Known rows, with every way that one mark hangs from another:
pivot[seboz]: [ -0.6  -8.5   4.7 -24.3   9.4  -0.6 -29.4  -4.6  -0.9  30.7  -8.3   0.3
  -7.1  30.9   3.8  -5.0 -20.0   4.3 -21.3 -12.8   6.8   6.0  22.8]
pabok[pivot]: [ -6.3  -5.9   8.2  -8.4  22.8  33.1 -23.1  -2.6   2.5  16.1 -21.0  20.1
 -16.9  15.3   9.3  25.7  14.4   4.1 -21.1 -24.5   1.6  10.2  15.7]
toso[pufo[gidot[gada] pivot]]: [ -8.8  -8.8  20.2  24.6   4.3  15.5 -24.0   9.8  -9.8  24.4   6.2  12.0
  -6.3  42.5   4.4  13.1  19.9  -0.7  -3.3  -2.2  -5.3   6.0  12.3]
pufo[nudod pivot]: [ -6.1   4.9   7.5 -12.7   6.5  17.0 -24.3   9.3  -7.4  15.8  -1.5  -0.5
 -15.6  45.0 -11.5  13.3   0.5  -0.1 -22.0 -43.5   1.0  16.0   3.7]
pufo[toso]: [ -2.9  -4.6  11.7   4.1   6.0  10.5 -19.9  -2.7   9.0  31.6 -13.2   0.6
  -0.1  43.6  10.2   7.7 -21.8  20.7  -5.8 -12.9   8.0   3.6  16.6]
toso[pufo]: [-10.7 -15.5  21.7  35.8  17.9  34.6 -28.1  -3.0  -9.0  25.9  -6.3   4.0
  -8.2  43.7   2.3  10.1  33.1   4.6 -12.5 -25.8   0.4  19.3  24.6]
nudod[pufo[toso]]: [  0.6  -4.6   9.9  39.6  16.6  14.8 -12.6  -2.9  -8.5  21.5 -16.4  19.5
  -4.5  38.6  -9.5   1.9 -16.3  14.5 -13.7 -30.5  10.8   2.7  10.3]
pazuf[pivot[busa seboz]]: [  2.5  -5.9   8.6 -19.5  11.4  -7.0 -33.9  -5.1  -6.9  35.6  -9.3   3.5
  -7.9  23.6   2.3  -8.1   0.9   1.1 -35.2  -6.4   1.7   5.9  36.7]
pivot[pazuf]: [ -3.5 -14.1   7.1 -16.7  12.3  16.6 -37.5   2.1 -16.2  23.7  -5.5  -0.9
 -12.2  21.5   5.2  13.2  13.4  15.4 -33.5  -8.1   1.6   6.3   8.6]
toso[pufo[nudod[gada]]]: [-10.4 -15.1  14.3  51.7  14.1  27.2 -21.7  -3.5 -21.3  22.0   6.6  -1.3
  -8.1  49.2  -5.1  19.7  40.0   6.9 -19.8 -38.5  -1.7  21.3  19.9]
pabok[pivot[busa pazuf seboz]]: [  1.7 -11.0   4.2 -58.8  20.1  23.9 -30.5  -1.0  -5.5  16.0  -6.7   2.9
 -21.5   0.8  17.5   2.1   8.7   6.3 -43.7 -16.8  -1.1   5.4  33.3]
nudod[gada[gidot] pufo[pivot[busa pazuf]]]: [  1.8 -14.8   3.6  23.8  10.1   2.3 -19.1   4.7 -32.8  15.0  10.8  27.0
  -2.2  -7.5 -16.9  11.9  13.1  10.9 -22.8 -33.7  -1.3   0.5  -3.0]
toso[pufo[nudod[gada] pivot[pazuf]]]: [ -6.3 -12.4  13.0  25.8   9.8  20.7 -29.8   6.8 -20.9  16.8   6.9  -2.9
 -11.7  37.6 -11.3  12.7  44.7   2.8 -18.9 -34.8  -4.7  16.6  10.9]
pabok[pivot[pazuf seboz]]: [  1.0  -9.2   1.1 -38.6  19.8  16.4 -31.9   0.6  -1.8  17.2 -16.3  10.2
 -18.1   5.6   7.0  10.0  10.4   4.9 -31.8  -9.3   0.9   2.4  19.3]
pabok[pivot[seboz]]: [ -1.7  -5.4   3.8 -25.5  20.4  18.0 -24.7  -3.4   5.5  19.3 -19.6  15.7
 -15.7  13.7   8.4  11.7   0.9   0.7 -21.5 -19.2   3.0   6.3  22.4]
pufo[gidot nudod pivot[pazuf] toso]: [ -0.1   8.6   4.4 -22.7 -13.8  -5.7 -20.0  21.2  -9.1  17.1  14.6  -8.5
  -1.7  59.6  -2.0  11.4 -23.3  14.1 -18.9  -5.1  -0.7  -6.9  -7.1]
pivot[busa seboz]: [ -0.1 -11.5   9.6 -53.3   9.8  10.3 -28.2  -6.6  -6.9  28.8   4.9  -9.2
 -12.2  23.2  17.9 -16.3 -22.9   6.3 -38.2 -23.3   3.9  11.0  43.0]
pabok[pivot[busa pazuf]]: [ -3.2 -11.4   9.0 -41.7  22.7  38.5 -29.7  -0.1  -8.9  13.1  -8.4   7.7
 -22.7   2.0  18.7  16.6  22.4  10.0 -42.8 -23.1  -2.7   9.7  26.7]
gidot[gada]: [ -5.2 -10.2   8.2  13.9  11.4   6.9 -17.5  -3.2  -5.6  32.7  -2.6  12.6
 -12.2  25.3  13.9  21.8  -6.8  15.4 -15.3   4.7   0.2   4.0  18.3]
pazuf[pivot]: [ -2.6  -4.2   9.4  19.4  13.4  -0.6 -33.1  -2.9  -6.5  33.8 -19.8  14.8
  -5.5  30.6  -6.1  14.3  17.0   3.4 -22.0  -4.9   2.2   6.5  15.9]
pufo[gidot nudod pivot[busa seboz] toso]: [  2.3  10.7   6.5 -48.3 -15.4 -11.2 -13.5  15.1  -3.2  20.8  22.4 -14.4
  -1.6  60.6   7.4  -9.4 -48.6   7.9 -22.2 -15.7   0.8  -3.8  17.0]
pivot[pazuf seboz]: [  3.4 -13.6   0.4 -42.5   8.5  -3.6 -39.8   0.9 -11.5  27.9  -3.4  -7.4
 -10.5  19.8   2.8  -7.7  -6.4  10.5 -35.5  -0.3   3.7   0.3  18.4]

Rows:
[  3.4 -13.8   1.2  56.9  10.6  -5.4 -10.6  -7.2 -21.8  20.8  -6.2  23.5
   1.3  22.0 -11.5  13.9  -8.3  17.9  -9.9 -30.7   9.1  -2.3  -0.4] -> nudod[gada pufo[toso]]
[ -6.7 -13.0  20.2  10.5  13.7  28.0 -36.8   7.3  -8.0  21.1  -6.4   2.9
 -11.6  31.8  -3.9   3.5  38.5   0.6 -11.3 -22.2  -2.7  14.5  15.4] -> toso[pufo[pivot[pazuf]]]
[ -5.9   4.9   6.6  13.9  -7.8   3.3  -7.8   6.4 -10.2  24.6  13.9  -5.9
   3.2  76.4   7.3  20.8 -30.4  19.8 -20.3 -10.9   3.7  -0.2   5.7] -> pufo[gidot nudod toso]
[ -1.2  -7.2   7.0 -46.3  20.6  25.7 -24.0  -4.7   1.9  17.8 -10.4   8.3
 -19.3   8.1  18.3   3.7  -1.5   2.2 -34.1 -25.9   1.0   9.4  36.1] -> pabok[pivot[busa seboz]]
[ -9.3  -9.4  16.1  38.8   9.0  23.4 -22.7   5.7 -15.2  20.3   9.1   3.7
  -5.9  39.6 -12.6  16.9  38.7   2.0 -10.0 -39.0  -4.9  19.3  12.6] -> toso[pufo[nudod[gada[gidot]] pivot]]
[ -4.4 -10.4  16.5  -2.3   3.0  10.7 -35.2  11.9 -12.5  22.1   5.9   2.4
  -5.1  39.5  -1.4  -1.5  20.8  -2.8 -12.4  -4.2  -3.7   4.3  12.3] -> toso[pufo[gidot pivot[pazuf seboz]]]
[  4.6  -2.1   8.5  14.4  12.7   8.0 -21.4   7.4  -8.4  16.3 -15.8  17.6
  -7.9  27.1 -15.5  -4.8 -11.0  10.4 -12.5 -26.8   7.7  -1.9   1.4] -> nudod[pufo[pivot[pazuf] toso]]
[ -7.7 -11.0  19.6   9.6   4.6  20.9 -33.9  12.5 -15.1  20.3   4.5   5.3
  -6.1  40.8   0.2   8.7  31.1  -0.6 -11.9  -8.3  -4.6   7.0   7.5] -> toso[pufo[gidot pivot[pazuf]]]
[ -3.9  -3.6   2.5  32.9  -0.6   1.1  -6.8  -1.4  -8.3  28.1  12.2  -3.1
   5.5  46.6  -2.3  25.3 -11.0  26.3 -13.8 -27.9   2.7   6.7   9.4] -> pufo[nudod[gada[gidot]] toso]
[  3.9 -16.5   5.6 -71.6   9.1   7.4 -38.7  -1.0 -17.2  26.3   9.8 -17.1
 -15.9  11.8  17.2 -19.3  -8.8  12.4 -52.1 -10.0   0.8   5.0  38.3] -> pivot[busa pazuf seboz]
[  7.6  -0.7   5.3 -50.2  -2.4 -13.0 -33.8  11.3  12.7  27.0 -10.2  -6.3
  -3.9  25.0   0.2 -16.1 -28.2  11.3  -5.0  -1.4   5.1  -7.2  10.6] -> pufo[pivot[pazuf seboz] toso]
[  4.4  -0.5   6.1  20.0   3.1  -5.9 -14.1  12.3 -14.9  18.5  -1.3  23.4
  -4.5  32.6  -8.3   3.8 -23.1  12.4 -11.4   0.3   3.6 -13.3  -4.2] -> nudod[pufo[gidot[gada] pivot[pazuf] toso]]
[  5.3  -8.5   1.6  39.8   7.0  -9.5 -13.8   0.4 -16.5  17.2  -8.3  25.9
  -0.3  16.1 -17.3   8.5  -9.9  11.0  -2.0 -33.6   7.4  -4.4  -7.3] -> nudod[gada pufo[pivot toso]]
[  8.7  -8.4  -1.5  27.0   5.2 -20.3 -14.7  -0.2 -14.1  19.2  -7.0  22.4
   0.3  14.8 -18.5  -1.7 -19.9   8.6  -2.2 -29.1   8.4  -7.1  -2.3] -> nudod[gada pufo[pivot[seboz] toso]]
[ -1.6   5.4  11.7 -20.8 -12.3  -7.4 -20.9  15.2   6.6  24.7  -0.4   8.1
   5.2  48.2   7.7   7.6 -36.1   8.7   5.1   2.7   3.1  -9.6  -4.6] -> pufo[gidot pivot toso]
[ -4.1  -1.6   1.4  -1.0   2.3   3.2 -22.1   6.5 -16.7  15.2   5.7   2.3
 -11.7  32.9 -12.4  21.2   6.0   2.8 -18.9 -43.2  -0.3  12.5  -3.8] -> pufo[nudod[gada] pivot]
[ -5.2  -0.5   4.0 -23.0 -10.5   0.7 -17.6  12.0 -30.1  12.5  30.4  -0.9
  -7.3  40.9   2.5  20.7  -6.7   2.2 -32.3 -30.3  -5.1   4.7  -1.7] -> pufo[gidot nudod[gada] pivot[busa]]
[  1.7  -5.1   8.4   2.6   8.3   7.2 -18.2  10.9 -28.0  13.9   6.3  22.9
 -13.1  21.7  -4.0   3.0  -8.6   5.3 -29.3 -10.6  -0.1  -5.2   2.7] -> nudod[pufo[gidot[gada] pivot[busa pazuf]]]
[ -0.1   1.0   4.5 -32.7  -8.7 -21.2 -22.6  13.8  -4.2  26.9   9.0  13.3
  -5.0  30.8   6.9   5.2 -33.0  -1.3  -6.8  18.5  -1.9 -11.0   2.0] -> pufo[gidot[gada] pivot[seboz]]
[-12.7  -8.8  18.0  42.7   8.0  29.8 -20.0   3.5 -21.6  20.9  12.1  -0.5
  -5.6  66.2   0.1  19.4  27.9   3.9 -22.8 -24.4  -2.7  16.5  16.5] -> toso[pufo[gidot nudod]]
[ -1.3   6.0   1.1   0.9 -17.6 -17.4 -11.1  14.3 -11.3  19.3  18.6   0.2
   4.8  56.1  -2.8  21.2 -27.8  12.0  -6.0 -14.5   0.2  -6.5 -11.9] -> pufo[gidot nudod[gada] pivot toso]
[  0.5   3.0   2.0   2.3  -4.5  -7.0 -14.8   7.1  -1.5  20.3   3.4  -4.6
  -3.0  42.9  -8.1  13.4 -16.0  14.0  -5.2 -35.0   2.9   4.2  -0.1] -> pufo[nudod[gada] pivot toso]
[  2.5   0.5  10.7  22.7  13.2   9.6 -16.4   4.6  -3.1  17.6 -18.3  21.4
  -6.5  32.7 -15.5  -3.5 -17.3   7.5  -6.0 -33.6   9.3   1.0   4.0] -> nudod[pufo[pivot toso]]
[ -0.3  -0.3  -0.6 -40.2 -12.8 -14.2 -19.5  11.2 -27.1  15.3  31.7  -4.9
  -6.4  39.4   1.2   6.7 -22.2  -1.0 -33.2 -24.5  -3.7   1.0   5.4] -> pufo[gidot nudod[gada] pivot[busa seboz]]
[  2.4   1.1   6.7 -24.5 -13.6 -18.7 -21.5  19.2  -0.4  26.9   8.5   6.0
   0.0  34.5  12.5  10.0 -30.6  17.7  -1.7  30.8  -2.5 -19.1  -4.3] -> pufo[gidot[gada] pivot[pazuf] toso]
